Each row comes from the steps of one path. Every step used is in the known rows, and no mark comes twice. Write the path behind each row, first mark first.
Known rows:
bugiv/gudaf/giti/geruv: [-1.244 -1.640  4.517  1.329 -1.793 -2.558  2.167  0.910  0.038  0.411
 -2.586  2.316  1.423 -2.560 -0.474 -0.694  1.842  3.932 -2.585]
ludig/bugiv/gudaf: [ 1.204 -3.349  4.468  1.348  1.861 -0.265  2.187  0.994  1.972  1.392
  1.014  1.884  0.138 -2.097 -0.418 -0.157  1.347  0.380 -1.136]
ludig/bugiv/gudaf/giti/geruv: [-1.091 -2.713  4.764  1.021 -2.144 -2.753  3.725 -0.350  1.307  1.174
 -1.905  3.972 -0.260 -2.602 -0.464 -0.551  2.415  3.042 -3.444]
gudaf/giti/geruv: [-2.167 -1.009  1.191 -0.608 -0.174 -0.851  1.721  0.279  0.042 -0.528
 -0.794  0.576  0.459 -1.573  0.440 -0.199  1.839  3.430  0.065]
vifo/geruv/ludig/bugiv/gudaf: [ 1.342 -3.537  2.172  2.100  0.342 -2.293  0.099 -0.210 -0.988  1.620
  4.046 -0.950  2.686  0.048  0.176  0.644  0.462 -3.581 -4.062]
vifo/geruv/giti: [ 0.762 -3.493  0.861  1.209  2.720  2.442 -2.129  0.060 -2.175 -0.165
  4.560 -0.998  2.689 -0.680  1.121  0.873 -0.822 -2.674 -3.889]
giti/geruv/gudaf/bugiv: [-1.653 -1.214 -0.315  3.661 -1.680 -3.903 -0.175 -1.144 -1.145 -2.171
 -0.385 -0.055 -2.216 -3.140 -2.196  1.017 -0.387  2.202 -0.533]
bugiv/gudaf: [ 1.100 -2.171  4.207  1.670  2.120 -0.212  0.545  2.255  0.535  0.818
  0.143  0.332  1.503 -2.118 -0.432 -0.440  0.482  0.937 -0.249]
bugiv/ludig: [-1.316 -0.233  2.911 -2.522  2.692  0.945 -0.322  2.234 -1.102  0.005
  1.229 -1.113  0.376 -1.727  0.166  0.949 -2.190 -0.542 -0.171]
geruv/giti/gudaf/bugiv: [ 1.716  0.658  0.061  2.265 -0.906  1.876 -2.840 -1.456 -0.605 -2.185
 -2.525  0.694 -1.857 -0.137  2.576  0.069 -0.117  0.813 -2.091]
giti/geruv/gudaf/bugiv/zage: [-3.479 -1.800 -1.556  1.837 -3.862 -5.054 -0.805 -0.830 -1.475 -0.553
  0.580  1.455 -0.530 -3.344 -2.801  1.087 -0.513  0.906  2.277]
vifo/geruv: [-0.718 -3.933  0.037  0.734  3.639  0.432 -0.647  1.010 -1.568  0.499
  4.358 -2.309  2.397 -0.112 -0.880  0.612  0.067 -1.124 -1.558]
giti/geruv: [-1.579 -2.951  0.409  0.253  0.391 -0.830  1.405  1.112 -0.446 -1.459
  0.870 -0.132 -0.188 -2.298 -0.145  0.807 -0.473  2.687  0.290]
bugiv/zage/geruv/gudaf/giti: [-2.173  3.005 -2.699 -2.147 -0.458  1.149  1.273 -0.734  1.273  1.794
  0.062  0.334  1.037  1.459 -2.541 -2.069  2.179 -0.384  3.734]
zage/geruv/gudaf/bugiv/ludig: [-0.135  4.491 -0.097 -0.042  0.247 -0.599 -1.024  0.032 -0.886 -0.406
 -2.352 -1.535 -2.800  0.813 -2.693 -0.001 -3.208 -0.263 -1.540]
geruv/ludig/bugiv/gudaf/giti: [ 1.289  0.729  3.644  0.471 -0.011 -1.811  1.345 -0.437  1.598  1.788
 -0.661  1.276  1.695 -0.288  1.452 -0.361  3.693 -1.080 -0.132]
zage/geruv/ludig/bugiv: [ 2.678  2.091 -2.655 -1.326  2.048  2.100  1.638 -0.103  2.289  0.081
  0.807 -1.519 -0.942  3.401  1.041  0.048 -0.150 -1.291  1.685]
giti/gudaf/bugiv/ludig: [-1.329  1.588  1.585 -0.934 -0.954 -0.789 -2.140  0.056 -1.654 -0.876
 -3.409 -0.987 -2.458 -0.434  0.750  0.242 -2.295  0.964 -2.228]
ludig/bugiv/zage: [-1.733 -3.746 -0.218 -2.545  1.429 -0.081  1.054  0.797  1.650  1.732
  3.504  1.937  0.810 -1.444 -0.687  0.687  1.490 -1.124  4.192]
giti/gudaf/bugiv/zage/geruv/ludig: [ 0.886  4.433 -5.166 -1.128 -3.731 -1.218 -2.376 -0.770 -0.199 -0.148
 -3.446 -1.476 -0.365  4.401  1.121 -1.029 -1.058 -0.217  3.281]
bugiv/zage/geruv: [-0.256  0.252 -2.432 -2.889  1.399  1.783  0.435  1.994  1.288  1.378
  0.470 -0.245  1.352  1.930 -1.112 -0.794 -0.612  0.385  4.551]
bugiv/zage: [-1.801 -2.537 -0.428 -1.991  1.789 -0.205 -0.533  1.831  0.186  1.209
  2.546  0.307  2.339 -1.346 -0.488  0.376  0.710 -0.308  4.999]
zage/geruv/ludig/bugiv/gudaf/giti: [ 3.056  3.608  1.380 -0.386 -0.437 -0.006  2.473 -0.346  2.697  1.928
 -2.636  0.701  0.583  3.054  0.769 -1.450  2.409 -0.279 -0.962]

Which path is each row?
[-0.173  3.788 -1.520 -0.293  1.802  2.606  1.887 -1.082  1.361  0.298
 -0.788 -1.217 -0.896  1.910 -1.938 -2.155  2.289  0.592  1.053]
zage/geruv/gudaf/giti
[ 3.220  1.766 -0.596 -0.235  2.747  5.345 -0.074  0.761  0.897 -0.878
 -0.252 -0.303  0.023  1.981  1.323 -0.139 -1.274 -0.040 -0.340]
zage/geruv/giti
[-1.341 -0.030  0.004 -0.959 -1.813 -2.106  2.265 -1.487  0.654 -0.416
  0.327  0.709 -0.082 -0.282  1.978  0.615  2.478  0.659  0.338]
gudaf/giti/geruv/ludig/bugiv
[-0.384 -0.104  1.328  0.740 -2.454  0.548 -4.202 -1.363 -4.492 -0.855
 -0.221 -0.757 -0.475 -0.188  1.745  0.623 -3.964 -2.517 -8.390]
vifo/geruv/giti/gudaf/bugiv/ludig
[ 0.821  1.556 -2.674 -0.998  0.390 -1.277 -1.622  1.678  0.948  1.300
 -1.944  0.391  0.358  2.449 -1.714 -0.065 -0.652  1.594  4.397]
gudaf/bugiv/zage/geruv
[ 0.982 -0.946 -0.492 -0.491  2.334  0.346  0.833 -0.143  1.235 -0.254
  3.067 -1.223  0.281  0.069  1.693  1.127  1.228 -1.950  2.558]
geruv/ludig/bugiv
[ 0.194  2.020  2.056 -0.204 -1.800  1.327 -2.986 -0.776 -2.365 -1.831
 -3.217  0.568 -1.944 -1.124  2.823  0.605 -3.130 -0.646 -4.322]
geruv/giti/gudaf/bugiv/ludig
[ 2.541  2.400 -2.214 -0.615 -0.074  6.616  0.153 -0.819  0.665 -1.784
 -2.067 -0.394 -1.766  2.788  2.373 -1.759 -1.458  0.253 -2.491]
zage/geruv/giti/gudaf
[-2.056 -0.690 -1.425  1.202 -0.427 -3.080 -1.967 -0.454 -0.568  0.576
  1.658  0.487  0.265 -2.154 -2.683  0.668  1.040 -0.933  4.237]
geruv/gudaf/bugiv/zage
[-0.787  0.805  3.059 -0.667  1.595 -2.110 -2.343  1.823 -1.327 -0.232
 -1.489 -0.677 -0.432 -1.398 -0.354  1.608 -2.230  0.457 -0.346]
gudaf/bugiv/ludig
[ 0.210 -2.582 -0.814  1.116 -0.101  3.868 -1.731 -1.678 -2.575 -1.079
  2.967 -1.159  1.097  0.354  2.149 -0.594 -0.810 -2.405 -5.507]
vifo/geruv/giti/gudaf
[-1.355  1.090 -0.282 -0.334 -1.166 -2.347  0.648 -0.371 -0.886 -1.205
 -0.540 -0.790  1.640 -0.041  1.949  0.408  1.767  1.296  1.146]
gudaf/giti/geruv/ludig
[ 0.096 -0.757 -2.078 -3.307  1.014  1.626  2.009  0.827  2.512  2.131
  1.522  1.335 -0.322  1.913 -1.212 -0.592  0.057 -0.075  3.526]
ludig/bugiv/zage/geruv
[ 3.511  3.753 -2.145  1.436 -1.214  3.929 -1.925 -1.255  0.137 -1.808
 -4.678  0.205 -2.798  3.092  1.784 -1.157 -1.426  1.662 -2.418]
zage/geruv/giti/gudaf/bugiv
[-2.641 -2.214 -0.388  1.691 -0.333 -0.763  1.967 -0.610 -0.793 -1.962
  2.024 -0.577 -1.287 -3.392 -1.656  0.339 -0.358  0.958 -0.287]
giti/geruv/gudaf
[ 0.136  0.081 -0.563  1.594 -0.194 -0.376 -1.631 -0.414 -0.206 -1.536
 -2.821 -0.778 -1.944  0.275  0.486 -0.315  0.623  2.303  0.452]
giti/gudaf/bugiv
[ 1.693 -0.076 -1.673 -2.466  0.158  4.010  0.848  0.116  1.969  1.159
  1.696  2.955  0.072  1.498  0.637  0.065 -0.799 -1.741  1.442]
ludig/bugiv/zage/geruv/giti
[-0.393  0.349  3.175  1.245 -2.914 -3.908  1.161  0.309 -0.680 -0.049
 -2.143  0.657  2.417 -1.312  1.299 -0.188  1.628  1.679 -1.444]
bugiv/gudaf/giti/geruv/ludig
[ 0.417  1.939 -2.505  0.658  2.657  2.875  1.767 -0.088  1.074 -0.396
  0.913 -2.128 -1.558  1.401 -2.192 -1.306 -0.319 -0.411  1.231]
zage/geruv/gudaf
[-1.718 -3.812 -2.282 -1.648 -0.151 -1.883 -0.990 -0.551 -1.421  2.221
  6.900 -0.805  3.534  0.503  0.061  1.179  0.612 -4.901  1.144]
vifo/geruv/ludig/bugiv/zage
[-3.088  0.476  1.782  1.327 -2.728 -4.211 -0.717 -0.439 -2.797 -1.781
 -1.160 -0.274 -2.560 -3.862 -2.344  1.704 -3.422  0.843 -2.983]
giti/geruv/gudaf/bugiv/ludig
[ 1.835 -1.476  2.737  1.381  0.401 -1.369  1.309  0.392  1.222  0.781
  1.142  0.287  0.937 -0.960  1.258  0.474  1.360 -1.659  0.106]
geruv/ludig/bugiv/gudaf
[ 1.342  3.000 -2.389  2.362  1.138 -0.058 -0.284 -0.645  0.702 -0.749
 -2.074 -1.679 -2.362  1.509 -2.768 -0.710 -0.252  1.074  1.169]
zage/geruv/gudaf/bugiv
[ 1.722  3.587 -3.832 -1.040 -0.931 -2.194 -2.601  0.927  0.191  0.678
 -1.633 -1.168  1.488  3.606 -0.176  0.681 -0.799 -0.724  5.214]
gudaf/bugiv/zage/geruv/ludig
[ 0.985  0.623 -2.878 -2.687 -2.671  5.465  1.095 -1.624  1.441  0.453
 -0.208  2.729 -1.584  2.441  1.627 -1.676 -0.772 -1.412 -0.720]
ludig/bugiv/zage/geruv/giti/gudaf
